Each row was made from one small tree. The marks that hang from a mark follow it in brackets, in the order of their numbers. Every link used is in the known rows. Write each row's tree.
Known rows:
J_82(J_522(J_553) J_556(J_690 J_842)): [ 0.57  5.13 -3.93 -6.51  1.28 -3.17 -5.94  1.70 -0.91  2.61  2.57  2.17
  0.94 -1.67 -5.30 -1.48]
J_522(J_82(J_842(J_690)) J_553): [-0.31  3.22  1.05 -0.62 -2.08 -0.36 -5.50  2.33  2.68  2.55  5.77 -0.84
  0.35  0.06 -2.12  0.32]
J_522(J_82(J_556 J_690)): [-0.46  1.38 -0.99  0.72  1.04 -1.38 -5.85  1.62 -0.92  3.78  1.60  0.95
 -0.68  1.07 -4.24  0.18]
J_556(J_82(J_522) J_690 J_842): [-0.03  4.58 -4.14 -0.85  2.07 -0.58 -6.13 -0.91 -0.45  1.28  3.23  6.42
 -0.04 -0.64 -8.06 -0.82]
J_522(J_82): [-0.66  1.76  0.72  0.62 -1.17 -0.56 -2.46 -0.39  0.18  1.07  3.70 -1.27
  1.28  1.03 -1.52  1.23]
J_82(J_522 J_690(J_553) J_842): [ 1.02 -1.78 -3.35 -1.45  2.29 -1.12 -3.60 -0.28  0.79  3.85 -0.86  0.78
 -3.85 -2.66 -4.76 -1.81]
J_522(J_82(J_690 J_842) J_553): [ 0.08  1.06  0.12  0.47 -1.14 -0.65 -6.88  2.43  1.28  4.08  4.83 -0.75
 -0.11 -0.27 -2.33  1.01]
J_522(J_82(J_556) J_553): [ 0.10  4.38 -0.12 -2.68 -1.51 -3.61 -4.32  1.47  0.25  2.77  5.83 -2.74
  2.22  0.48 -0.48  0.58]
J_690(J_553): [ 1.07 -0.09 -0.50  0.03  0.59 -0.06  0.02 -0.60  1.34  0.51  2.35 -0.39
 -0.45 -1.44  0.80 -1.19]
J_842(J_690): [-0.50  0.77  0.04  0.32  0.07  1.61 -1.06  0.88  1.34  0.10 -0.02  2.40
 -1.08  0.92 -0.54 -0.72]
J_842(J_556 J_690): [-0.25  3.28 -1.92  0.16 -0.43  1.25 -1.65  1.78  0.54  1.01  0.30  1.86
 -1.96  2.39 -2.61 -1.12]
J_842(J_556(J_82(J_522) J_690(J_553))): [ 1.29  6.62 -5.99  0.20  1.80 -0.75 -4.80 -1.60  1.31  3.42  4.38  4.38
 -1.72 -0.39 -5.78 -1.91]
J_842(J_556(J_82)): [ 0.30  4.87 -3.13  2.16 -0.17 -0.81 -2.93 -0.09 -0.29  1.22  2.89  2.53
 -1.22  1.78 -3.68 -0.46]
J_556(J_82 J_690(J_553) J_842): [ 1.48  4.12 -2.58  2.39  2.38  1.20 -6.05 -0.24  1.53  1.21  6.67  6.79
  0.33 -2.18 -5.43 -2.15]
J_522(J_82(J_556 J_690) J_553): [-0.04  2.82 -0.99 -1.38 -0.55 -2.27 -6.91  2.42  0.13  4.38  4.76 -0.28
  0.60  0.82 -1.20  0.86]
J_556(J_82(J_522) J_842(J_690(J_553))): [ 0.45  3.93 -4.26 -1.99  1.72 -0.88 -5.68 -1.39  1.45  0.88  4.82  5.45
 -2.21 -0.91 -6.71 -2.26]
J_82(J_556 J_690): [ 0.28 -0.28 -1.87 -0.09  2.22 -0.80 -3.28  1.96 -1.17  2.87 -2.06  2.07
 -2.02  0.09 -2.77 -1.04]

Which tree is each row?
[ 0.31  2.22 -4.34 -6.33  1.21 -3.78 -6.56  2.00 -1.89  3.09  1.06  1.73
 -1.31 -0.37 -5.04 -1.09] -> J_82(J_522(J_553) J_556(J_842) J_690)
[ 1.07  4.46 -4.73 -0.91  2.64 -0.69 -6.21 -1.62  1.00  1.78  5.47  6.13
 -0.42 -2.35 -7.34 -2.01] -> J_556(J_82(J_522) J_690(J_553) J_842)
[ 0.55  2.38 -3.31 -3.00  2.98 -2.86 -3.87  1.14 -0.84  3.85 -2.53  1.18
 -1.62 -2.31 -7.75 -2.10] -> J_82(J_522 J_556(J_690) J_842)
[ 0.78  2.58 -2.74 -6.40  0.64 -5.72 -3.09  1.27 -0.34  3.38 -0.07 -2.98
 -1.24 -2.06 -3.72 -1.31] -> J_82(J_522(J_553) J_556 J_842)
[ 1.72  2.40 -3.99 -3.03  3.66 -2.92 -3.86  0.36  0.68  4.46 -0.16  0.54
 -2.00 -3.78 -6.98 -3.36] -> J_82(J_522 J_556(J_690(J_553)) J_842)
[-0.45  2.00 -1.65 -0.57  1.20 -1.60 -8.00  2.27 -2.13  3.09  2.98  2.37
 -0.30  1.04 -7.83 -0.42] -> J_522(J_82(J_556(J_842) J_690))
[ 0.74  1.29 -1.16 -0.67  1.05  1.34 -2.96  0.95  1.63 -0.22  3.66  3.37
 -1.03 -0.99 -3.15 -2.51] -> J_556(J_842(J_690(J_553)))
[ 0.87  3.18 -2.56  0.31  0.17  1.17 -1.71  1.14  1.92  1.46  2.78  1.55
 -2.27  0.82 -1.83 -2.27] -> J_842(J_556 J_690(J_553))
[ 1.40  1.40 -1.43 -0.81  2.47 -1.38 -2.95  2.09  1.87  2.83  0.38  0.68
 -3.06 -2.30 -4.45 -3.68] -> J_82(J_556 J_842(J_690(J_553)))
[ 0.37  5.53 -0.54 -1.32 -0.52 -1.54 -6.16  2.08  1.08  3.56  6.23  0.14
  2.96 -0.34 -1.74  0.12] -> J_522(J_82(J_556(J_690)) J_553)
[ 0.40  6.81 -4.96 -3.11 -1.15 -3.51 -4.05 -0.81  0.29  2.38  4.72  0.69
 -1.00  1.12 -2.49  0.25] -> J_842(J_556(J_82(J_522(J_553))))
[ 0.68  1.80 -2.17 -0.38  1.75 -1.76 -7.86  1.73 -0.71  3.58  5.34  1.69
 -0.70 -0.50 -6.95 -1.67] -> J_522(J_82(J_556(J_842) J_690(J_553)))
[ 0.29  3.55 -1.69  0.48 -1.82 -1.11 -7.51  3.18  0.64  4.88  5.34 -1.02
 -1.19  1.22 -4.41  0.56] -> J_522(J_82(J_690 J_842(J_556)) J_553)
[ 0.53  6.29 -3.34  3.39  0.91  1.18 -4.73  0.63  0.44  2.33  3.44  5.49
 -0.56  1.13 -5.07 -0.76] -> J_842(J_556(J_82 J_690))
[ 0.35  1.67  0.37  1.31  0.12  0.28 -4.55  0.84  3.01  2.59  5.09 -0.07
 -1.22 -0.97 -4.15 -1.33] -> J_522(J_82(J_842(J_690(J_553))))
[ 0.02  4.64 -2.72 -2.52 -0.04 -2.14 -5.48  0.40  2.33  2.70  3.24  2.71
 -2.13 -0.74 -4.00 -0.70] -> J_556(J_82(J_522(J_553) J_842(J_690)))
[ 1.23  2.68 -2.28  0.70  0.55  0.42 -2.67  1.94  2.14  2.57  1.74  0.71
 -3.43 -0.53 -4.66 -3.11] -> J_82(J_842(J_556 J_690(J_553)))
[ 0.47  3.27 -2.96 -6.63  0.16 -4.88 -1.87  0.34 -0.39  2.33  0.74 -2.02
 -0.15 -0.71 -0.71 -0.60] -> J_82(J_522(J_553) J_556)
[-0.21  3.77 -1.57  1.03  0.96  0.96 -5.45  0.65  0.52 -0.10  3.69  6.63
 -1.16  0.68 -5.75 -1.18] -> J_556(J_82 J_842(J_690))
[ 0.77  2.94 -3.63 -0.57  2.07 -1.48 -4.33 -1.22  2.67  2.61  2.57  3.35
 -3.62 -1.73 -6.16 -2.41] -> J_556(J_82(J_522 J_842(J_690(J_553))))
[ 1.45  3.76 -2.89  1.56  0.92  1.41 -2.38  0.66  1.54  2.17  3.34  2.23
 -0.47 -0.56 -2.30 -2.14] -> J_842(J_556(J_690(J_553)))
[ 0.36  0.42 -1.78  3.84  2.01  0.16 -5.62  1.03  0.32  3.16  0.57  4.54
 -3.02 -0.66 -5.39 -0.54] -> J_556(J_82(J_690 J_842))
